Every row comes from one small tree of marks. Brackets hold a mark, then the marks that hang from it, in the order of their numbers. Every link used is in the known rows. Which tree was each row made from?
(in the rows, 100 means zero)
Known rows
(J71 J852): 104 117 98 139 112 108 90 104 100 98 92 104 111 120 112 97 123 139 72
(J71 (J355 J904) J832 J852): 85 121 113 110 100 82 131 72 95 86 64 99 142 99 135 100 116 118 111
(J832 J71): 125 110 101 99 124 97 92 105 110 107 107 117 104 162 91 139 125 128 66
(J355 J71 J335): 125 121 116 95 122 94 37 96 143 101 128 107 112 98 66 156 112 125 80
(J71 (J832 J335 J904) J852): 82 116 78 133 138 87 139 106 42 94 33 103 121 97 99 64 111 125 102
(J355 J71): 124 116 116 109 158 88 57 92 115 105 129 99 104 124 72 131 118 122 71
(J71 (J832 J77) J852): 82 111 87 130 111 104 125 66 105 107 81 106 115 99 126 86 99 119 47
(J355 J71 J904): 121 115 119 102 168 78 53 72 127 95 131 91 128 147 90 101 117 137 69
(J71 (J832 J904)): 95 114 95 95 144 81 128 91 84 99 79 82 127 115 60 92 130 126 83
(J77 (J832 J335 J904)): 105 112 83 91 171 95 137 132 69 99 76 72 115 127 57 57 121 110 84
(J71 J832 J852): 88 121 95 138 100 103 118 83 86 97 75 104 119 105 109 99 111 125 85
(J77 (J355 J71 J904)): 128 116 116 96 165 70 29 67 143 96 142 75 115 122 52 110 109 139 85
(J355 (J71 J852) J904): 107 115 108 133 147 75 60 66 112 93 111 97 128 140 123 71 114 140 79
(J832 (J71 (J355 J904)) J77 J335): 114 101 100 74 150 88 121 95 114 101 82 126 119 140 151 130 99 106 64
(J71 (J355 J335 J904) J832 J852): 85 126 115 99 64 92 114 74 124 80 61 103 150 72 130 124 106 124 122
(J852 J71): 126 125 118 88 137 116 89 132 123 97 110 90 133 108 98 140 127 158 81
(J77 (J832 (J71 J852) J904)): 101 105 80 108 129 80 136 99 87 103 75 82 117 170 102 42 135 109 77
(J355 (J71 (J832 J335)) J904): 103 121 105 112 171 72 89 77 76 93 87 105 131 124 91 114 91 119 100
(J355 (J71 J832 J852) J335 J904): 94 123 108 117 101 77 68 48 125 87 87 102 148 101 118 97 97 132 102
(J77 J355 J832): 118 120 96 90 129 104 93 100 129 102 129 59 101 110 33 101 116 115 75
(J77 J832): 109 119 98 101 132 113 113 107 117 100 115 71 111 134 69 91 124 111 65
(J77 (J832 J71 J335 J904)): 114 104 76 83 162 85 144 126 68 103 70 93 113 167 73 68 124 99 83
(J77 (J355 J71 J904) (J832 J335)): 121 117 100 94 176 77 64 85 110 95 121 65 119 125 53 80 91 109 98
(J77 J355): 123 117 104 102 132 106 64 102 128 102 126 85 97 99 41 139 114 137 76

Write each row's tree
106 124 116 104 64 107 86 111 128 91 81 114 117 59 114 146 120 122 106 -> (J71 (J355 J335) J852)
122 114 119 61 94 90 88 99 152 91 95 113 133 129 118 163 119 127 99 -> (J832 (J71 (J355 J335 J904)))
101 123 117 98 79 98 82 94 137 81 81 103 138 83 129 119 117 137 107 -> (J71 (J355 J335 J904) J852)
114 105 96 85 150 99 68 72 158 101 131 77 116 115 81 98 98 147 37 -> (J832 (J77 (J355 J904)))
119 106 77 78 162 81 123 117 84 104 81 76 101 142 40 80 113 101 95 -> (J77 J355 (J832 J71 J335 J904))
111 123 123 71 103 97 80 103 151 84 99 96 137 88 96 151 119 135 100 -> (J71 (J355 J335 J904))
100 114 94 113 148 53 81 57 91 102 88 78 110 79 52 71 110 114 110 -> (J77 (J355 (J71 (J832 J904) J852)))
110 133 121 77 129 107 139 135 79 93 56 110 133 53 109 183 110 116 137 -> (J852 (J71 J355 (J832 J335)))
94 121 106 131 136 67 87 44 96 93 94 97 137 128 119 72 104 128 91 -> (J355 (J71 J832 J852) J904)
121 117 108 82 165 74 57 64 141 95 145 50 119 134 49 78 107 116 86 -> (J77 (J355 J71 J904) J832)
109 119 113 118 117 84 37 71 137 87 108 102 139 114 123 92 108 143 88 -> (J355 (J71 J852) J335 J904)
78 104 77 123 134 87 139 65 99 105 67 93 120 104 110 50 113 123 52 -> (J71 (J832 J77 J904) J852)
108 115 113 86 71 86 91 88 139 87 75 120 137 122 149 128 119 128 104 -> (J832 (J71 (J355 J335 J904) J852))
120 102 108 75 130 94 119 92 137 114 104 122 97 126 121 155 118 100 51 -> (J832 (J71 J355) J77)
104 93 64 119 155 85 128 105 75 111 53 125 104 146 141 58 108 118 52 -> (J832 (J71 J852) J77 J335 J904)
132 121 116 87 121 88 13 84 155 101 137 94 101 73 35 159 103 126 92 -> (J77 (J355 J71 J335))
102 119 114 111 114 90 103 91 115 87 85 98 131 107 136 97 126 132 99 -> (J71 (J355 J904) J852)
107 130 123 40 101 88 130 116 124 90 60 87 150 37 81 162 130 127 133 -> (J852 (J71 (J355 J335) (J832 J904)))
113 120 101 73 103 103 66 89 163 86 124 54 135 105 47 101 103 134 86 -> (J77 (J355 J335 J904) J832)
109 136 135 50 93 98 113 99 147 79 76 91 171 61 119 173 116 137 132 -> (J852 (J71 (J355 J335 J904) J832))
111 111 102 107 121 81 116 104 80 90 53 130 125 140 164 113 110 117 111 -> (J832 (J71 (J355 J904) J852) J335)
108 106 100 94 119 69 127 103 92 103 61 112 108 125 116 96 144 111 99 -> (J832 (J71 J355 J852) J904)
105 128 114 60 150 85 158 138 69 92 39 95 141 55 94 140 122 117 139 -> (J852 (J71 J355 (J832 J335 J904)))
112 112 109 107 100 87 112 102 102 103 78 124 105 124 137 139 128 109 97 -> (J832 (J71 J355 J852))
110 102 89 108 167 65 58 60 130 113 113 80 96 90 75 57 107 122 55 -> (J832 (J77 (J355 (J71 J852))) J904)
84 112 75 141 130 110 130 85 71 104 56 121 112 94 136 92 82 112 59 -> (J71 (J832 J77 J335) J852)
106 123 106 81 145 90 135 110 96 95 73 75 147 96 80 105 133 145 98 -> (J852 (J71 (J832 J904)))
100 111 107 97 167 73 89 36 135 103 119 91 130 130 107 91 93 116 45 -> (J355 (J71 (J832 J77)) J904)
122 121 113 71 127 78 38 72 167 91 141 56 129 105 40 106 98 122 94 -> (J77 (J355 J71 J335 J904) J832)
